What can hang from each mark:
q_130: q_450 q_858
q_619: q_231 q_547 q_858 q_927
q_418: q_54 q_164
q_54: q_418 q_450
q_684: q_773
q_927: q_619 q_773
q_858: q_130
q_450: q_130
q_164: q_231 q_418 q_547
q_547: q_619
q_773: q_684 q_858 q_927
q_231: q_619

Every row comes from one small tree of marks. Brackets hold a mark, then the marks that hang from it, in the order of their numbers. Every link used is in the known rows. Which tree was each row made from?
Known rows:
{q_619 q_231 q_547 {q_858 q_130}}: [ 20 -11  36  -1   9 -25   8  -5  54  25  20  -5  12  11  -8   1  -7  16
 -18  14   9 -23  -7 -13  10  14  49 -39  -6  18   9   6]
{q_927 {q_619 q_231 q_547 {q_858 q_130}} {q_773 q_684}}: [ -6   5  13 -23  22 -16  22 -25  23  35  -4 -16   1   7   6  -2   4  15
 -11  25 -15  -8 -12 -13  36  -1  57 -15 -27   2  15 -13]
{q_231 {q_619 q_547 {q_858 {q_130 q_450}} q_927}}: [ 17 -30   7  -3  30 -14   6  -2  31  21   4   1   8   3  -1 -10  11  21
 -14  11  17 -17   6  -5  15  -1  31 -32  -5 -12  17   9]
{q_231 {q_619 q_547 {q_858 q_130} {q_927 {q_773 q_684}}}}: [ -9 -16  -2  -4  22 -13  17 -18   6  21  -8  -9   6  -7  15  -2  17  26
  -9   5 -18  -3   7  -6  42 -21  26 -15 -17  -4  17   9]
{q_619 q_231 q_547 q_858}: [ 15  -1  35  -5  -6 -25   2  -8  42  21  21   6  14   8 -10   3 -10  20
 -18  27   3 -17 -19  -5   0  16  42 -25  -7   7  -1   4]
{q_54 {q_418 {q_164 {q_231 q_619}}} {q_450 {q_130 q_858}}}: [ 30  16   4  11  27 -40  -8  13  34  22 -14  26   4  18  12  21   7 -38
 -55 -25 -10  25  -5  -4  35  15  -4 -12 -29 -13  30  25]
{q_418 {q_164 {q_547 {q_619 q_858}}}}: [  2  33 -11   5  23 -17  -9   5  19   4   2  31   7   7  10  20 -14 -11
 -22   0   2   7  -3   3   3   8   6 -27 -24  -8  18  24]
{q_773 q_684 q_858 {q_927 {q_619 q_231 q_547}}}: [-24 -12   1 -22   0 -17   4 -36   9  26 -14  -4  12  17   0  -7  12  -7
  -9  43  -8 -18  -3 -26  35   9  30 -18 -27  19  26 -13]
{q_684 {q_773 {q_858 q_130} {q_927 {q_619 q_231 q_547}}}}: [-10 -23  22  -5  22 -44  19 -45  38  18   3  -7  24  32   3 -14  -2   3
 -15  26   9 -32  13 -10  31  21  37 -46 -18  12  36 -19]
{q_418 q_54 {q_164 {q_231 {q_619 q_927}}}}: [  8   9  -6   1   8 -29  -5  -1  -2  -1  27  16  11   1  29   7  -4   6
 -28   3  -4  10  12  16  11   4 -24  -5 -10 -24   5  20]
{q_547 {q_619 q_927}}: [ -5  -2 -12   8  16 -14 -13  -6   5  24  26  19  -4  -5  16  18  14   9
 -24  -8  -4 -17   3 -15  25   3  12 -10  -7  -7  19  12]
{q_773 q_684}: [-16  -3 -11   6   3  -2  -8   3  -2  23   4   7   2   9  23  26  13  -4
 -25 -13 -26  -6  -7 -32  46   5  10   3 -13   5  12  14]
{q_231 {q_619 {q_927 {q_773 q_684 {q_858 q_130}}}}}: [-28 -20 -22   7  21 -15  14 -26  -4  28 -11  -5   1   5  36   9  23   4
 -18 -17 -25  -4  24 -18  59 -21   7  -7 -22   9  37  10]
{q_619 q_231 q_547 {q_927 q_773}}: [ 12  -1  16  -5 -12 -36  12 -27  12  26  42  -1  12  -2   6   6   3  42
 -14  12  -8 -21 -16  -3   9   6  32 -11   2   0   2  -4]
{q_927 {q_619 q_858}}: [-11  16  -3 -10  18 -10  -4  -6  24  33  -1  21  -6  10  12   4  -3  -2
 -27   9  -3  -9   5 -15  33   3  34  -5 -20  -8  12   2]
{q_231 q_619}: [ -2   3  -7   9  24 -14 -22   6   9  29  10  15   3   8  19  24   1   0
 -32 -19 -18  -4   2 -15  34   4   9  -6  -7  -8  20  11]
{q_54 {q_418 {q_164 {q_547 q_619}}} q_450}: [ 19  37 -17   4  32 -30 -25   9  19   7  -5  40   7  15  -5  33  30 -39
 -23 -19 -10   7 -27 -12  25  14  -8 -25 -17   0  43  37]
{q_418 {q_54 q_450} {q_164 {q_231 q_619} q_547}}: [ 19  33  -6   5  22 -24 -23  13  11  -4  10  28  16  10  10  12   0 -24
 -35   1  -4  23 -14  14   4   9 -26 -20 -16 -18  17  21]
{q_54 q_418 {q_450 q_130}}: [ 20  -6  -6   6  27 -28  -4  13  31  32   0  31  -6  17  -5  19  31 -32
 -41 -35 -19  -7 -19 -36  52   7  13  -1 -13   0  37  20]
{q_927 {q_773 q_684 {q_858 q_130}}}: [-27  -8 -20   8  13 -18  19 -20   3  33  -6  -4   4  24  34  20  12  -7
 -25 -25 -25  -8  19 -32  60 -10  14  -9 -27  18  30  11]
{q_773 q_927}: [-11 -10 -15   7   9 -22  -8  -9   4  25  20  16   7  16  15  17   5   0
 -27 -14  -7 -22  11 -29  38  10  -1 -12  -7  -3  21   7]
{q_164 q_231 {q_418 q_54} q_547}: [  1  24  -4   8   3 -15 -25  16   1  -9  44  -1  36  11  29  -1   0 -17
 -30 -12   8 -11 -17   5 -20  10 -12 -13 -28  -2  -3   9]
{q_164 q_231 {q_418 q_54} {q_547 {q_619 q_858}}}: [ -3  28  -3   2  22 -12 -26  12   9 -13  33   8  31   5  21  -5  -3 -21
 -29   6  16  -7 -15  18 -32   4  -7 -23 -45 -14  -1   7]
{q_619 q_547}: [  8   5   5   4  -2 -22  -8   1  19  25  21  10  12  11   6  15   0  11
 -24  -4  -7 -14  -8 -21  22  11  24 -17  -1   8   7  15]
{q_773 q_684 {q_858 {q_130 q_450}} {q_927 {q_619 q_547}}}: [-22 -27 -25 -18  28 -10  14 -24   5  30 -25  -8   7  30   7 -10  22 -17
 -11  18   6 -20  15 -38  50   4  24 -26 -29   7  39  -6]
{q_54 {q_418 {q_164 {q_231 {q_619 q_547}}}} {q_450 q_130}}: [ 38  16   5   1  30 -43  -8  15  31  12 -10  26   8   4 -14  22  18 -36
 -41 -16 -19  18 -24  -8  23  13   7 -14 -17  -2  39  21]
{q_231 {q_619 q_547 {q_858 {q_130 q_450}} {q_927 q_773}}}: [ 13 -19  -2  -7  33 -24  18 -15  16  28   9  -2   7   4   8  -7   7  32
 -16   1   6 -12   7   2  19 -10  28 -24  -9 -24  17   0]
{q_684 {q_773 q_858 {q_927 q_619}}}: [-33  -9  -8  -1  18 -35   8 -40  10  17  -6  18  14  33  21   0   0  -8
 -25   8  -2 -22  24 -12  45  13   7 -19 -24  -7  32 -12]
{q_619 q_231 q_858 {q_927 q_773}}: [ -1  -5  15  -4  -5 -29  18 -28  20  25  31   9   4  -2  11   5  -2  35
 -19  12  -5 -18  -4   1  12   2  26  -5  -9  -9   1  -5]
{q_164 {q_418 q_54} {q_547 {q_619 q_927}}}: [ -5   9 -24   4  19 -10 -22   0  -9  -4  41   9  24   2  26 -12  19  -2
 -14  -7  11 -17 -11   5  -9  -5 -13 -10 -21 -10   4  20]
{q_547 {q_619 q_231 q_858 q_927}}: [  2  -8  16  -2  11 -17  -4 -17  29  20  25  16  -2  -8   1   6   5  18
 -18  24   6 -20  -9  -1   3   9  29 -18 -15  -6  10   1]

Which tree is each row?
[-25   2 -27   0  16 -10   1 -20 -24  25  14   8  -6  -7  30  24  23  14
 -19 -10 -29  -6  -4 -16  44 -11   6   7 -21 -15  19   5]
{q_547 {q_619 {q_927 {q_773 q_684}}}}
[ -1  10  11 -14  18 -38  18 -36  33  45   8  -9   7  23  10  -3  -3   8
 -19  11  -3 -17   6 -14  30   3  52 -26 -20  19  28 -11]
{q_927 {q_619 q_231 q_547} {q_773 {q_858 q_130}}}
[ 14 -14  27  -4   3 -34  27 -28  37  26  30  -8  10   0   1  -6   1  41
 -11  14   5 -24  -2  -2  12   0  45 -30  -5   6   7  -1]
{q_619 q_231 q_547 {q_858 q_130} {q_927 q_773}}
[ 10   8 -29   2  49 -11 -17  10   8  14  21  24  10  10   7 -12  18 -36
 -35 -25   2   0 -26 -10   5  -4  -7  -4 -29 -14  17  16]
{q_164 {q_418 {q_54 {q_450 q_130}}} {q_547 q_619}}
[ 15  39 -12   4  25 -26 -21   8  10  -4  20  32  12  10   7  17   2 -28
 -35   4   4  17 -17  11  -2  13 -21 -26 -22 -18  18  21]
{q_418 {q_54 q_450} {q_164 q_231 {q_547 q_619}}}
[-32 -32 -22   9  13 -13  10 -19   8  24 -11  -2   8  26  21  11  18 -20
 -20 -12  -9 -19  27 -43  61  -1   0 -23 -25  25  39  12]
{q_773 q_684 {q_858 q_130} q_927}
[-25  23 -20  -8  13 -28   7 -29   4  43   0  17  -2  23  29  11  -1  -2
 -30  -7 -15  -7  17 -16  46  -5  23   0 -26  -1  25  -4]
{q_927 q_619 {q_773 q_858}}
[-25  -6   1  -5  26 -28  10 -29  15  12  -2  20  10  21  14  -3  -6   5
 -23  15   0 -20  15  -4  39  13  15 -17 -23 -26  18 -14]
{q_684 {q_773 {q_927 {q_619 q_858}}}}
[  8 -18   2  -8  39 -25  19 -24  21  30  28  -1  -4   4   9   5   6  24
 -20   6  11 -22  -4  -2   8   5  33 -23 -20 -24  21 -11]
{q_547 {q_619 q_231 {q_858 {q_130 q_450}} {q_927 q_773}}}
[ -5  28  -1 -19  13 -26  11 -20  15  35   4  13   2  10   8   0  -6  19
 -19  15  -9  -7   0  -4  28  -4  42  -8 -20 -14   5  -5]
{q_927 {q_619 q_547 q_858} q_773}
[-21 -10 -18   1  32  -8  17 -20   0  24   3   1  -8  -4  25  12  20  12
 -16  -7 -15  -8  11 -14  46 -16  19 -11 -27  -9  23   9]
{q_547 {q_619 {q_858 q_130} {q_927 {q_773 q_684}}}}
[-10 -24   9  -2  -8 -26  29 -37  17  24  10 -18  13   7  12  -1  17  21
  -7  14 -11 -19   1 -17  33  -4  34 -21 -15  27  20   2]
{q_619 q_231 q_547 {q_927 {q_773 q_684 {q_858 q_130}}}}
[ 22  -6   4  10  16 -30  -3  10  40  39  -5  26   1  28   7  10  20 -23
 -48 -30  -6  -1  -7 -26  53   9  14 -10 -20  -3  23  25]
{q_54 q_418 {q_450 {q_130 q_858}}}
[ 21   8 -10   2  18 -32  11   7  19  15  19  32  -3  15   7   8  -5 -27
 -50 -15  -7  16  -4  -8  22  11 -13   1 -15 -17  11  18]
{q_418 {q_54 {q_450 q_130}} {q_164 q_231}}
[  4 -12  18 -18  26 -25  10 -25  44  32   8  -5   7  13 -11 -15  -1   8
 -13  32  14 -28   5 -17  23  11  48 -38 -17   7  23 -11]
{q_773 {q_927 {q_619 q_231 q_547 {q_858 q_130}}}}
[  0  18   8 -15  10 -15  -1  -8  28  31  -1  16   3   8  -2  -4  -4   8
 -19  24   1 -11  -3 -11  22   4  45 -16 -16  -3   5   3]
{q_927 {q_619 q_547 q_858}}
[-33 -29 -35 -13  36  -5  11 -23   0  34 -25  -3  -1  32  20  -2  21 -27
 -19   3   1 -19  23 -43  61   4  12 -16 -34   2  44  -8]
{q_773 q_684 {q_858 {q_130 q_450}} {q_927 q_619}}
[ -3 -14  -3   9  31 -12   2  -8  30  25  15  13  -6  -2  11   7  12   7
 -21  -4  10 -20  16 -13  27  -3  24 -29 -15   0  24  15]
{q_547 {q_619 {q_858 q_130} q_927}}
[-20  21  -7 -23  11 -11  14 -20   0  29 -14   4   0   6  12   3   5  12
 -14  21 -23   1  -8 -12  41  -9  40   2 -30 -12   6  -5]
{q_927 {q_619 q_547 q_858} {q_773 q_684}}
[  1  -8   8  -1  30 -28  16 -27  27  29  29   0  -3  -3  13   7   4  25
 -20   2   1 -20   4  -1  18  -3  33 -25 -18  -8  21  -4]
{q_547 {q_619 q_231 {q_858 q_130} {q_927 q_773}}}
[-14 -28 -18  -6  38  -4  18 -12  -5  25  -9  -5  -3   2  25   5  19  15
 -17  -7 -12  -4   8 -10  43 -15  14  -3 -23 -26  22  -1]
{q_231 {q_619 {q_858 {q_130 q_450}} {q_927 {q_773 q_684}}}}
[  0  22  -1  17  37  -8 -23  13  29   0  23  -3  22  -4  16  10   2 -30
 -29 -15  18 -16 -10  -2 -20   9  18 -39 -42  12  22   5]
{q_164 q_231 q_418 {q_547 {q_619 {q_858 q_130}}}}
[-15 -34  -6  -5   8 -19  30 -32   5  29   8 -14   4  17  23   5  19  10
 -15   2  -5 -19   2 -22  34   2  21  -9 -20   5  26  -7]
{q_619 q_231 {q_927 {q_773 q_684 {q_858 {q_130 q_450}}}}}
[-15  -9  10 -27   7 -10   6 -27  15  22 -10  -2   8   5  -8 -10   7   6
  -7  51  -6 -16 -14 -18  27   9  37 -16 -26   0  13 -14]
{q_773 q_684 {q_927 {q_619 q_231 q_547 q_858}}}
[ 10 -13  25   5  17 -20   6  -4  49  28  21   1   3  13   5  10  -6   7
 -26   0   5 -22   0 -17  18  14  38 -27 -10  12  14   6]
{q_619 q_231 {q_858 q_130}}
[ -1  30   7  10  18  -8 -26  15  23   2  14  16  15  -5  11  21 -11 -14
 -34   9   9  -5 -11   8 -14  12  18 -37 -37  -6  18  -2]
{q_164 q_231 {q_547 {q_619 q_858}}}
[-32  -3 -29 -12  19  -1  -6 -16 -13  29 -11   8  -4  11  19  11  18 -12
 -20   5 -21 -12   5 -37  60   3   9   4 -23  -5  26  -3]
{q_773 q_684 {q_927 q_619}}
[ -4 -10   2   4  14 -11  -7  -5  18  19   5  20   1  -6  12   3   6  17
 -21   6  -3 -10   9  -1  25  -6  13  -9  -9 -10  11  11]
{q_231 {q_619 q_858 q_927}}
[ -7  26 -14  13  13 -17 -23  -2 -14   0  33  -4  27 -18  33  10  10   0
 -26 -20  -6  -8 -14  10 -14  -3  -3  -5 -26  -5  13  -5]
{q_164 {q_231 {q_619 {q_927 q_773}}} q_418 q_547}
[-25  -7 -11  -2  -5 -10  19 -21  -7  19   3   8  -1  -3  24  10  13  23
 -15   3 -21  -6   2 -12  40 -12  12   7 -20 -10   3   7]
{q_619 q_858 {q_927 {q_773 q_684}}}
[ -1  -2  -2  10  40 -14  -4   1  34  29  10  13  -3  11  11  16   2  -5
 -29 -14   3 -14  12 -17  29   2  26 -30 -21  -1  26  15]
{q_547 {q_619 {q_858 q_130}}}
[-14 -13  21 -12   7 -45  12 -48  25  13   3   4  26  28   2 -11  -5   8
 -15  39   3 -27   3  -4  21  24  29 -33 -19   3  24 -23]
{q_684 {q_773 q_858 {q_927 {q_619 q_231 q_547}}}}
[ 13 -13 -12   1  26 -21   5   5  19  31  17  30  -7  20   5  -4   8 -13
 -44 -19  -9   1  -6 -21  41  -1   1   2  -8 -18  12  16]
{q_418 {q_54 {q_450 q_130}}}
[-16   2   5 -18  15 -23  20 -35  17  39  -8 -17   6  18  13   0   9   2
 -13  18 -18 -10  -2 -22  44  -1  50 -17 -28  21  28 -10]
{q_927 {q_619 q_231 q_547} {q_773 q_684 {q_858 q_130}}}
[-17   4   5 -18  30  -9  19 -23  18  38  -5 -11  -7   9  19   6   3   6
 -19  11 -20  -8  -3 -18  46  -2  46  -4 -31  -3  20 -14]
{q_927 {q_619 q_231 {q_858 q_130}} {q_773 q_684}}
[ 24  39   0   9  24 -31 -33  20  23  -3  -8  28  18   5   0  34  22 -42
 -33 -14 -13  15 -26   1  14  18 -14 -25 -20  -1  42  25]
{q_54 {q_418 {q_164 {q_231 q_619} q_547}} q_450}
[-15 -43  -8  12  29 -38  20 -27  18  12   5   4  21  45  20   5   3  -8
 -27 -14  12 -31  27 -21  38  20  -1 -37 -18  -9  38  -4]
{q_684 {q_773 {q_858 {q_130 q_450}} q_927}}
[-32   2 -21   3  -2 -19  11 -22  -9  27  -6   6   6  20  32  23   9  -3
 -25 -13 -30  -2   8 -24  51  -7   6   4 -28   8  20   8]
{q_927 {q_773 q_684 q_858}}
[ 32  29   6  14   8 -34  -6  22  38   8  -6  26  15  19  10  17   1 -41
 -50 -23   4  17 -15  -4  18  21   1 -27 -32   0  24  27]
{q_54 {q_418 {q_164 q_231 q_547}} {q_450 {q_130 q_858}}}
[ 14  31  -8   6   6 -30 -13  17  14  -1   6  23  20  22  16  29   8 -19
 -20 -24 -11  -1 -13 -11  22  15  -4 -19 -13   7  27  36]
{q_54 {q_418 {q_164 q_547}}}
